Each row was made from one walk, in order. Every step used is in the known rows, and no mark comes twice. Write each row's walk.
Known rows:
rika laki: [  3  13 -59  -3 -37 -42 -29  13  -4  -2 -12  27  19   3  -9  27 -13  24
  -6 -11   1 -20   1   3   5  -7 -13  27 -19  36 -11 -33]
raveb ragagib zuru: [-27  23 -15  15  -5  48  13 -16 -15  -5   7 -42  -3 -45 -14 -17  16   6
  17  14  -4  32 -17  19  35   4  36 -14 -16 -23  25  -9]
gatag ragagib zuru: [  3   8 -24  -4  -7  17  16   2 -17  12 -25 -33 -10 -63  -4 -65  48 -49
  -9  26 -12  61  -6  16  18  36  23 -20 -16 -11  28 -39]
ragagib lamuv: [-10  -6  21  13 -27  33   5 -49  -7  -7   5 -30 -44 -22 -53  10  -4 -15
 -17  25  12   6  18  -7  15  13   7 -14  -4  30  -3  10]
rala ragagib lamuv: [ 16   9   8   7 -14  28  -2 -54 -16 -17  21 -52 -10 -17 -63  14 -17   4
 -31  30  -2   4  -6   3  37  17   8   8 -17  53  -6   0]
laki ragagib fovu: [ -1   3 -42  11 -24  27 -20   7   7 -11  38 -41  -4  -6  -2 -38  21 -43
 -14 -31 -32  29   9  -4  51 -20   8 -50 -21 -16  38 -43]
sugof ragagib rala: [  2  22 -54  15 -11  26  22  26 -22 -36 -15 -12  -2 -35 -16 -54  56 -16
 -24   1  18  29  18  16  32 -23  35 -46  12 -31  14 -15]
laki ragagib: [ 10  37 -42   4 -10   3 -10   6 -10 -13  41 -22  34   9  -5 -24   7 -10
 -20 -16 -54  38 -20 -55  36 -11   8 -38  -4 -22  -5 -16]
raveb ragagib laki rika: [-21 -36 -48   3  23  53 -48   3  14 -46  -6   3 -26  27 -20  14   9   1
   1  -4  18   6 -16  -7  51  -9 -20  13  -8 -39 -13  -7]
sugof ragagib: [ 17  63 -30  25  20 -37  19  10 -21 -16  19 -17   4  -3   1 -35  38 -19
 -51 -10  21   6 -22  27  -7 -38  33 -42   5 -21 -11   0]
nezumu luponer nibunun ragagib lamuv: [ 24  -9   1 -14 -36  25  10 -23  13 -21 -13 -72 -46 -15 -54   0  -4 -86
  -1  14  -8   4  -9 -23  53  28  -8  -8  -4  32  -1  -5]
ragagib lamuv rika: [ -7  -4  58  19  18  29 -30 -53  -4  16  14 -47 -18 -51 -31  38 -26   6
   4  -6  37   2  41   3 -30 -15 -12 -19  16 -17  12  11]
rika lamuv: [ 14  -8   6 -17 -60 -31 -43  28   7  -8 -30   0 -23   9   4  33 -37  33
 -16  -2  10   9 -34  33  21  19 -17 -34 -13  39   8 -12]
luponer nibunun rika laki ragagib fovu: [ -4  10 -67  -5 -45  14 -43   7  22 -14  27 -38  -9   0   4 -17  -6 -41
 -27 -32 -24  19   8 -22  70 -28 -11 -36 -19  10  30 -76]
luponer nezumu: [ -5   6 -11 -31 -47  10  26  -8 -19   4   1 -19   8  22 -42  -3   3   7
 -12  10  29  12   1 -12  48 -12 -48   1  26  13 -23  11]
lamuv rika laki ragagib: [ 13  49 -64   9 -16 -24 -46   4 -12  -4  39 -15  52  -7  -7  10 -16  15
 -15 -36 -39  22  -6 -47  20 -29  -6 -24  -7 -15  -8 -37]
lamuv rika laki ragagib zuru: [ -7  43 -58  16 -35  28 -43  -8 -13  -1  24 -42  28 -53 -11 -15   3 -14
 -18  11 -46  43   5 -20  38   2  13 -49  -9 -24  30 -41]
luponer nibunun ragagib: [ 28  -6  -3 -28 -21 -23   4  33  17  -9 -21 -40   7  20  -1 -22   5 -97
  19  -8 -14 -15 -32 -28  31  20  -2  11  16  12  -7 -32]
lamuv rika: [ -1  -1  43  11  36   5 -34 -20   2  20   9 -24  13 -33   6  31 -23  18
  16 -27  29  -1  28   7 -42 -24 -17  -9  18 -39  15   5]
zuru ragagib lamuv rika laki: [  0   2 -25  11 -18 -38 -48 -22  -7   6  -1  -8  13 -24 -44  40 -25  23
 -10 -23  35 -30  22  -2   1 -33 -11  16  -3  23 -21 -26]
gatag ragagib: [ 26   1 -15 -17  24 -38  38  17 -19  12 -34  -2  -5 -20   6 -59  50 -38
  -6 -17   8  49 -20   1 -10  23   7  20 -16   0 -11 -33]
fovu ragagib nibunun: [ 25   2   5 -36  19  -9  10 -20  42 -31   3 -27 -44  29  -8 -48   8 -97
   5  11  28 -68 -35  33  35  24  15   7 -12   9   8 -31]
laki rika: [ -5 -24 -36  -1  18  45 -61  20   8 -17  17  21  -5  12  -6  29   5  -2
 -29   3 -21  26 -30 -20  12   3 -20  -1  18 -50 -26   0]
nibunun ragagib: [ 14 -12  -8 -15 -16  -7  -3  40   7  -7 -19 -23   6   4  -2 -32  20 -80
   9 -34 -13   3  11 -11   5  28  25  10 -11 -25  -3 -10]
rala ragagib raveb: [  9  18 -42   5  -1  33  41 -36  -9 -36  -9 -32  30  -8  -4  20  -4  24
 -30  22  16   7  21 -11  29  19  26   9   7  36  32  -3]
gatag ragagib laki rika lamuv: [ 11 -38 -30 -24 -49  -9 -75  41  14 -32 -51   7 -45  19  -6  20 -14   5
 -28  -1  21  29 -43  25  48  29 -37 -28 -21  20   0 -31]
raveb ragagib fovu: [-21 -10 -14  12   2  29  10  -3   5 -10  19 -36 -24  -8  -7 -20  19  -6
  24 -40  22  10  -2  40  37 -29  19  -5 -29 -12  32 -26]
fovu ragagib rala: [  0 -10 -30 -19 -10  34  17  21  22 -35 -17 -11 -11 -24 -24 -45  28 -32
  -2  -1  18   0  13  14  59  21  18   6  14 -22  20 -34]

Which walk is each row?
[  0  16  37  22  15  30 -36 -51  -8   8  34 -58  -2 -44 -33  25 -24   1
  -6 -16  10  23  29 -24 -14 -21  -6 -39  15 -29   9   3]
laki ragagib lamuv rika
[  9  19 -26   3 -12  39 -17 -15 -14  -7  12 -51  27 -41 -20 -17   4  -5
 -21  41 -32  24 -16  23  45  24  17  -8 -16  13  34 -26]
rala ragagib zuru
[  5  48 -80 -16 -37 -13 -42   9   9 -18  26 -13  27  10   2   5 -30  -5
 -41 -26 -45  26 -12 -75  55 -21 -13 -15  -5   9 -16 -56]
luponer nibunun rika laki ragagib
[-10  33 -59  17 -19  40  38 -27  -8 -33   7 -29  19 -10   4  -3  12  -3
 -29   7  -9  37  30 -59  33   8  34 -43  18  -4  29  -6]
laki ragagib raveb
[ -9  -4 -35   2 -24  34  42  -4   6 -28 -35 -28  -1 -13   6  -9  21 -51
  -9  -6  17  13  50 -29  11  35  45  -7  15  -7  32   1]
nibunun ragagib raveb
[ 50  10 -29 -37   3  -5  14  -7  31 -21 -12 -47 -12  11  -5  25 -22 -27
  20  21 -18 -13 -72 -17  70 -10 -70  -2  12  42   7 -20]
nezumu luponer nibunun
[  5  13 -31   5 -12 -39 -52  -4  -3  11  -5  10  28 -22  -5  48 -29  36
   7 -29  20 -21  23   8 -21 -25 -24  19  -5   8   0 -31]
lamuv rika laki
[ -1  11 -19  10 -24 -22 -51 -25  -7   9  -1  -6   6 -34 -30  52 -33  29
  -2 -18  26 -19  30   4 -15 -20 -19  12  -6  21  -3 -25]
ragagib lamuv rika laki
[ -3  47 -81 -10 -36  -6 -48  13   4 -20  29  -7  27   4   2   0 -22   3
 -46 -38 -45  35   9 -69  41 -18   1 -16 -18 -11 -16 -45]
nibunun rika laki ragagib
[ -9 -46 -28   3   0 -24   0 -11  20 -42 -38 -25 -21  35 -37 -51  20 -33
   3   2  58 -61  23  -2  74 -31  -2  11 -25  32 -15 -17]
zuru ragagib laki
[ 13  48 -86   4 -36 -26 -29  13 -11 -14  35  -4  46  10 -10  -5  -4   6
 -24 -25 -52  23 -18 -52  40 -19   3 -21 -14   1 -13 -39]
rika laki ragagib
[ -6 -35 -43  -2 -11  19  16  25  -5 -33 -27 -11   9 -16 -42 -54  47  -9
  -7  -1  21  -1  11 -16  63 -26  30  -9  14 -13 -20 -15]
zuru ragagib rala
[  1 -29 -37 -14 -36  46   8  47  -2 -29 -43 -19   0 -30 -16 -52  45 -57
  18 -16  -7  28  39  -9  38  23  31  -9   2 -31  18 -22]
nibunun ragagib rala
[ -6  29 -35  -1 -52  22 -25 -42  -1 -21  27 -42 -26 -12 -51  15 -28 -24
 -44  12 -21  21   3 -63  58  -1  -6 -25  -3  41 -15 -31]
luponer nibunun rika laki ragagib lamuv
[ -1   5 -62   2 -30  54   3  23 -13 -35   0 -16  19 -27 -18 -45  35  -8
  -2  -4 -34  51  18 -42  60  -3  21 -44   5 -30  18 -26]
laki ragagib rala
[ -2 -14  13 -49 -61   5 -67  19  36 -23 -43 -10 -70   9  20  23 -55  -4
 -40 -11  32   4  -2  20  31  24 -12 -36 -24  31  10 -27]
ragagib nibunun rika lamuv
[ 18 -26 -10 -18  17 -27   7 -14  14 -28  -7 -26 -24  35 -25 -58  28 -74
  -1  12  29 -66 -36   4  43 -23  26  -6 -14  19 -30 -14]
zuru ragagib nibunun
[  2 -39 -25 -18 -56   4 -88  34  21 -36 -40   6 -43  27  -5  41 -31  16
 -26   5  17  11 -36  24  52  21 -39 -33 -16  19   4 -21]
ragagib laki rika lamuv
[  6  -7  55   9   9  17 -27 -35   5  12   3 -66 -16 -39 -32  28 -25 -42
  15 -13  29  -5  24 -10 -17  -3 -11 -13  27 -11   9  -3]
luponer nibunun ragagib lamuv rika
[-11  10 -88 -11 -49  48 -22  28  -4 -37  -9  -6  13 -31 -14 -28  16   1
 -20 -18 -27  50  39 -51  65  -9  14 -28  -4 -23  10 -48]
nibunun rika laki ragagib rala
[  2  12 -75   3 -39  34 -22  22 -14 -29  -2 -12  32 -36 -21 -22  19   8
   1 -20 -25  42  29 -37  48 -17   9 -33   6 -25  18 -41]
lamuv rika laki ragagib rala
[ 11  15 -27   8 -18 -26 -53 -30 -12   4   4 -15  23 -28 -36  55 -39  38
  -9 -16  21 -20  20  11  -6 -18 -21  24 -12  34  -3 -29]
rala ragagib lamuv rika laki
[ -7  21 -12  -5  -8  28  -6  -7  23  -5  10 -41 -14 -40 -13 -36   8 -54
 -21  28  -4   1 -11  31  47  38  21 -12   2 -21  34 -36]
fovu ragagib zuru
[ -8  17 -20  14 -15 -22 -40 -30 -12   3   1  -9   9 -30 -34  54 -33  43
  10 -27  33 -12  19   9 -11 -26 -11  22 -11  17  -7 -23]
raveb ragagib lamuv rika laki
[-15 -11 -41  15   0   6  50 -21   2 -34 -21 -21  11   1 -20 -11  23  -2
 -34  11  45 -15  23 -34  36 -16  45  -7  25  16  -9   5]
zuru ragagib raveb
[ 15 -40 -26 -28 -64  -4 -86  45  29 -41 -48  -9 -41  34  -6  35 -32 -17
 -16   6  13   3 -52  11  66  28 -44 -29  -5  30   0 -34]
luponer nibunun ragagib laki rika lamuv
